Each row comes from the steps of one path. Every step used is in the known rows, and no mark comes twice. Write the path behind each row, first mark first.
Known rows:
b, j, e: [-1.281  2.959 -1.022 -0.414  1.093  0.281  1.460 -0.705 -0.146  0.935
 -2.086  2.617  0.981  0.762  0.678  0.222 -1.006 -3.513  2.749  0.830
  2.919 -0.127  1.355]
r, w, e, n, b: [-0.231  2.610  0.160  0.607 -2.770 -1.641 -1.008 -0.619 -0.610 -2.808
 -1.408 -1.727  2.180 -2.224 -1.201 -0.839 -2.937 -1.987  2.674  2.715
  1.511  1.519 -0.263]
d, w: [ 1.902 -0.031  0.297  0.268  0.079  0.382  0.083 -0.168  1.852 -0.048
  0.435 -0.419  0.318 -1.145 -1.930  1.954  0.801 -1.335  0.007 -0.116
  1.053 -0.715 -2.183]
e, j, b, w: [ 2.044  4.821  0.515 -1.112 -1.562 -0.709  3.458 -1.386  0.580 -1.417
 -1.834  0.181 -0.644 -1.563 -2.056 -1.929 -1.687 -3.610  3.456  0.511
  2.021 -0.061 -1.700]
r, w, k: [ 0.145  3.283  0.994  0.022  1.543  3.271 -0.303 -0.607  4.155 -0.948
  0.257  1.822  0.745 -2.508 -2.188  0.403 -0.465 -1.490  1.207 -0.393
 -0.244 -0.381 -1.354]
n, e, j, b, w: [ 2.036  7.251 -0.277 -0.314 -2.003 -2.364  4.305 -1.711 -1.522 -2.576
 -2.308  0.251  0.978 -1.381 -0.923 -2.445 -2.730 -3.233  4.230  2.712
  2.867  0.578 -1.263]
a, k, w, b, j: [ 1.431  6.908  2.250 -2.386  3.039 -0.666  0.197 -1.500  3.958  0.289
 -3.195 -0.983 -0.488 -4.945 -2.767 -0.165  0.618 -2.322  1.073  2.379
  0.182 -2.159  0.327]
k, w: [ 1.426  1.122 -0.655 -0.810  0.112 -1.520 -1.770 -1.145  1.440  0.841
 -0.766 -1.408  0.450 -1.538 -1.582  0.545  0.478 -0.148 -0.056 -0.728
 -0.061 -0.815 -2.360]
r, w, e, j: [ 0.624  5.728 -2.085  0.642 -0.914  0.765  1.822 -0.843  1.125 -0.403
 -1.294  1.928 -0.084 -1.351 -0.538  0.471 -2.408 -0.560  5.786  1.747
  2.200  0.537  0.219]
a, k, w: [ 1.856  3.169  0.096 -0.598  3.338 -0.878 -1.661 -0.533  2.779 -0.488
 -0.615 -0.983  0.612 -3.796 -0.508  0.068 -0.068 -0.398 -0.675  0.706
 -1.169 -2.562 -1.408]
b, j: [ 0.199  2.299  0.863 -0.409  1.864  1.534  2.320 -0.053  0.904  1.090
 -1.310  0.699 -0.454  0.044 -0.392  0.125 -0.663 -1.967  1.091 -0.527
  0.424  0.176  1.133]
a, k: [ 0.376  1.829  0.731  0.129  3.378  0.694  0.009  0.718  1.223 -1.387
  0.140  0.438  0.177 -2.243  1.205 -0.458 -0.472 -0.155 -0.633  1.355
 -1.053 -1.729  0.977]
a, k, w, r: [ 1.559  1.813  0.243 -0.950  4.558 -2.234 -1.563  0.672  2.148 -0.530
  0.303  1.751  0.284 -3.938 -2.038 -1.266 -0.334  1.952 -0.901  1.653
 -0.760 -1.679 -0.936]
e, n, b, w, r: [ 1.077 -0.300  2.543 -0.054 -1.647 -3.177  0.143  1.281 -2.020 -2.431
 -0.745 -1.129  1.620 -1.994 -3.200 -3.530 -2.392 -1.090 -0.988  1.076
  0.513  2.369 -0.875]
r, w, e, n, b, j: [-0.013  4.940  1.054  0.231 -0.757 -0.097  1.213 -0.705  0.217 -1.788
 -2.653 -1.018  1.780 -2.201 -1.592 -0.717 -3.655 -3.792  3.738  2.090
  2.115  1.751  0.844]
z, w, b, j, e, n: [-0.274  4.637 -0.632 -2.792 -0.751 -3.884 -0.184  0.097 -0.809  0.655
 -3.191 -0.739  2.730 -1.911 -1.165 -0.215 -1.506 -5.136  3.434  2.608
  4.383  0.454 -0.139]
j, e: [-1.489  0.714 -1.852 -0.200 -0.935 -1.222 -0.922 -0.618 -1.293 -0.120
 -0.788  2.008  1.433  0.717  0.895  0.068 -0.381 -1.666  1.664  1.453
  2.565 -0.378  0.368]
j, e, n: [-1.816  0.015 -2.083 -0.642 -0.981 -2.964 -0.991  1.552 -2.992 -0.191
 -0.326  0.342  2.760  1.121  1.138 -0.797 -2.718 -2.298  1.325  0.741
  3.328  0.819  1.180]
w, z: [-0.243  0.503 -0.786 -1.601  1.784  1.964  0.799  0.002  1.367  0.078
 -0.416  0.587 -0.424 -0.979 -2.454  0.329  0.013  0.242 -0.535  0.504
  0.712 -0.573  1.063]
r, w, b: [-0.141  2.832  1.250  0.069 -2.677 -0.381  0.118 -2.765  2.812 -0.874
 -1.844  0.113 -0.064 -2.407 -3.306  0.702  1.147 -0.670  2.295  2.747
 -0.294  0.522 -1.831]
j, e, n, b, w, k, a: [-2.148  1.932  1.645 -1.236 -1.465 -1.682 -3.454  1.309  1.424 -1.052
 -1.776 -1.268  4.349 -3.586 -3.336 -2.631 -2.401 -5.587  1.205 -0.467
  1.623  0.892  0.657]
j, b, w: [ 2.420  2.015  1.629 -1.339 -1.640  0.232  1.020 -0.974  0.729 -2.138
 -1.955 -0.869  0.107 -2.327 -3.062 -1.034 -0.283 -4.272  0.795  0.349
  0.472 -0.357 -2.612]
z, w: [ 1.971  0.834 -0.719 -0.514  0.498 -0.986 -1.156 -0.372  0.943 -0.001
 -0.116 -0.958  1.102 -1.904  0.023  0.773  0.576 -0.950  0.271  0.133
 -0.319 -0.826 -3.171]

Which path is each row?
[-2.052  3.579  0.231  0.193 -0.588 -1.218  1.050 -2.934 -0.514 -0.805
 -2.419  1.823  1.205  0.220  0.804 -1.164 -0.514 -3.494  2.852  2.692
  3.071 -0.049  1.230] | n, b, j, e
[ 1.800  6.095  0.606 -0.120 -3.067 -0.173  1.409 -0.844 -1.168 -2.225
 -2.816 -1.191  0.047 -2.463 -1.055 -1.939 -2.143 -2.598  3.625  1.900
  2.603  0.449  0.741] | n, b, w, e, j
[-0.405  3.760 -0.880 -1.164 -0.693 -2.440  3.042 -1.660 -0.059 -0.641
 -0.374  1.515 -1.126  0.056 -0.195 -2.006 -1.449 -0.934  3.886  1.661
  2.627 -0.308  0.085] | e, j, b
[ 0.433  1.463  2.369 -1.257  1.284  2.838 -2.204  2.108  4.549  0.853
 -1.042 -0.638  1.449 -4.054 -4.503 -0.505 -0.167 -3.310 -0.022 -2.976
 -1.726  0.120 -0.176] | b, w, k, a
[ 1.341  3.519  1.300 -0.930 -0.381 -0.594  0.944  1.146 -0.425 -1.232
 -1.971 -2.254  1.441 -2.189 -2.250  0.102 -2.643 -4.533  2.190  1.597
  4.135  0.728  1.008] | d, w, e, n, b, j
[-2.205  3.738  0.058 -2.377 -1.191 -2.860  1.030  0.503 -1.834  0.748
 -3.160  0.377  1.589 -0.143 -1.144 -0.981 -2.097 -4.341  3.157  2.491
  4.682  1.231  3.021] | w, b, j, e, n
[ 0.832  2.848 -0.869  0.453 -0.776  1.735 -0.638 -0.456  1.437 -1.136
 -1.501  0.768  0.652 -2.037 -1.526  1.353 -1.100 -1.341  2.940  1.599
  0.686  0.230 -0.712] | r, w, e
[ 1.888  8.372 -1.757 -2.816  2.255 -2.534  0.210 -0.705  1.522 -1.697
 -2.015  0.490 -0.391 -4.635 -0.841 -1.699 -2.380 -1.954  4.478  3.358
  3.511 -2.873  0.540] | a, k, w, e, j, b
[ 0.280  1.904 -0.728 -0.142  1.391  2.785  1.236 -1.851  3.966 -0.571
 -0.839  1.334  0.248 -2.050 -3.674  1.465 -0.148 -0.398  1.253  1.032
 -0.424 -0.331 -1.372] | r, w, z
[ 1.924  5.087 -1.545 -1.901 -1.142 -1.155  2.001 -0.281  0.686 -1.253
 -1.027  1.068 -0.718 -2.058 -2.329  0.191 -1.561 -2.832  5.218  2.643
  5.608 -1.059 -0.349] | d, w, e, j, b
[ 1.383  4.480  0.311 -1.721 -0.019 -2.020 -0.362  0.936 -1.166 -1.180
 -2.468 -2.876  2.255 -2.889 -0.213 -1.054 -2.695 -4.159  2.393  1.803
  2.808  0.540  0.286] | z, w, e, n, b, j
[ 1.907  3.769  0.627 -1.424 -0.496 -2.065  3.649 -0.211  0.002 -1.359
 -1.042  2.919 -0.928 -1.612 -3.732 -3.324 -2.009 -1.256  3.230  1.616
  2.336  0.804 -1.252] | e, j, b, w, r
[ 1.097  4.405  0.259 -1.512  1.070 -3.300 -3.290  0.876 -0.456 -2.741
 -1.694 -3.511  2.196 -4.876 -0.412 -1.792 -2.878 -1.723  0.281  2.792
  1.632 -1.380  0.979] | a, k, w, e, n, b
[-0.598  6.018 -1.581 -0.370 -1.271 -3.875  3.737 -1.900 -2.109 -1.851
 -0.736  1.774  0.454  0.262  0.838 -2.585 -2.527 -0.369  4.457  3.899
  3.616  0.330  0.498] | n, e, j, b
[-1.817  4.471  0.202 -1.830 -1.037 -1.075  1.008 -1.566  0.066  0.697
 -3.476  1.964  0.333 -0.495 -1.428 -0.151  0.228 -3.532  3.350  3.174
  4.013  0.128  2.201] | w, b, j, e
[ 1.298  4.595  1.368 -1.993  1.172 -2.240 -2.173 -1.267  2.979 -0.759
 -2.032 -1.677 -0.098 -5.001 -2.470 -0.206  1.145 -0.339 -0.016  2.881
 -0.225 -2.345 -0.565] | a, k, w, b
[ 1.783  1.748  2.596  0.743 -2.557 -0.026  0.093 -1.962  0.386 -2.585
 -1.871 -2.372  0.675 -2.230 -1.818 -1.308  0.248 -2.670 -0.344  0.723
 -0.696  0.375 -2.137] | n, b, w
[-0.144  1.091  0.291 -1.778  2.615  0.104 -3.807  1.362  5.011  1.534
  0.402 -0.350  2.124 -4.256 -2.727  0.195  0.839 -1.488  0.638 -1.721
 -1.365 -1.018 -1.672] | z, w, k, a
[ 1.598  2.775  0.217 -1.855  2.461  1.050 -1.802  0.827  2.618 -0.299
  0.638 -0.138  1.233 -3.237 -0.861  0.066  0.313 -1.930 -0.127 -0.695
  0.537 -1.522 -2.012] | z, w, k
[-0.020  1.605  0.574  0.060 -3.560 -2.943 -0.856 -0.574 -2.694 -2.695
 -2.296 -1.947  3.476 -1.137 -0.561 -2.030 -2.500 -4.995  0.948  1.374
  2.739  1.109 -0.865] | j, e, n, b, w
[ 1.096  1.461  1.701 -1.430 -0.889  0.176  0.852  0.207 -0.116 -2.404
 -1.954 -3.377  1.563 -2.863 -4.011 -1.756 -2.033 -3.141 -1.202  0.451
  0.886  0.903 -0.142] | e, n, b, w, z
[-0.571  5.348 -1.900  0.910 -0.587 -2.540  3.069 -0.785 -2.353 -0.498
 -0.275  1.319  0.900  0.886  2.080 -1.467 -2.441  1.069  3.462  2.322
  2.407  0.869  1.336] | n, e, j
[ 0.849  2.642  0.532 -2.168 -2.050 -2.999 -2.190 -2.177  1.658  0.644
 -2.147 -2.199 -0.198 -2.754 -3.703  0.214  1.785 -0.246  0.636  1.660
  0.800 -0.565 -1.622] | k, w, b
[-0.757  1.219  3.478 -1.141 -0.729 -0.484 -2.525  2.001  2.515 -0.814
 -1.106 -3.148  2.981 -4.332 -4.207 -2.666 -1.980 -3.958 -0.431 -1.801
 -0.784  1.282  0.224] | e, n, b, w, k, a
[-0.296  0.333  0.742 -0.217 -2.651 -4.346 -0.747  0.679 -3.149 -2.563
 -1.443  0.748  3.109 -1.207 -2.249 -3.411 -2.798 -2.732  0.668  2.455
  3.037  1.983 -0.443] | j, e, n, b, w, r
[ 1.775  6.846  1.517 -2.515  0.503  1.511  2.741 -0.060  2.133 -1.638
 -1.369  1.104 -0.430 -3.063 -3.008 -2.666 -2.055 -4.428  2.979 -0.311
  2.921 -0.802 -0.519] | e, j, b, w, k
[ 1.903  7.517 -2.016 -1.529  2.892 -1.044 -0.465  0.645  1.334 -0.209
 -1.463  0.209 -0.001 -3.981  0.260 -0.531 -2.395 -0.310  3.397  1.824
  2.163 -2.338  1.439] | a, k, w, e, j
[ 1.272  6.655  1.108 -1.825  3.011 -1.827 -0.944  0.688  0.480 -1.663
 -2.940 -2.800  1.771 -4.799 -0.809 -1.686 -3.507 -3.645  1.420  2.207
  2.080 -1.175  2.052] | a, k, w, e, n, b, j
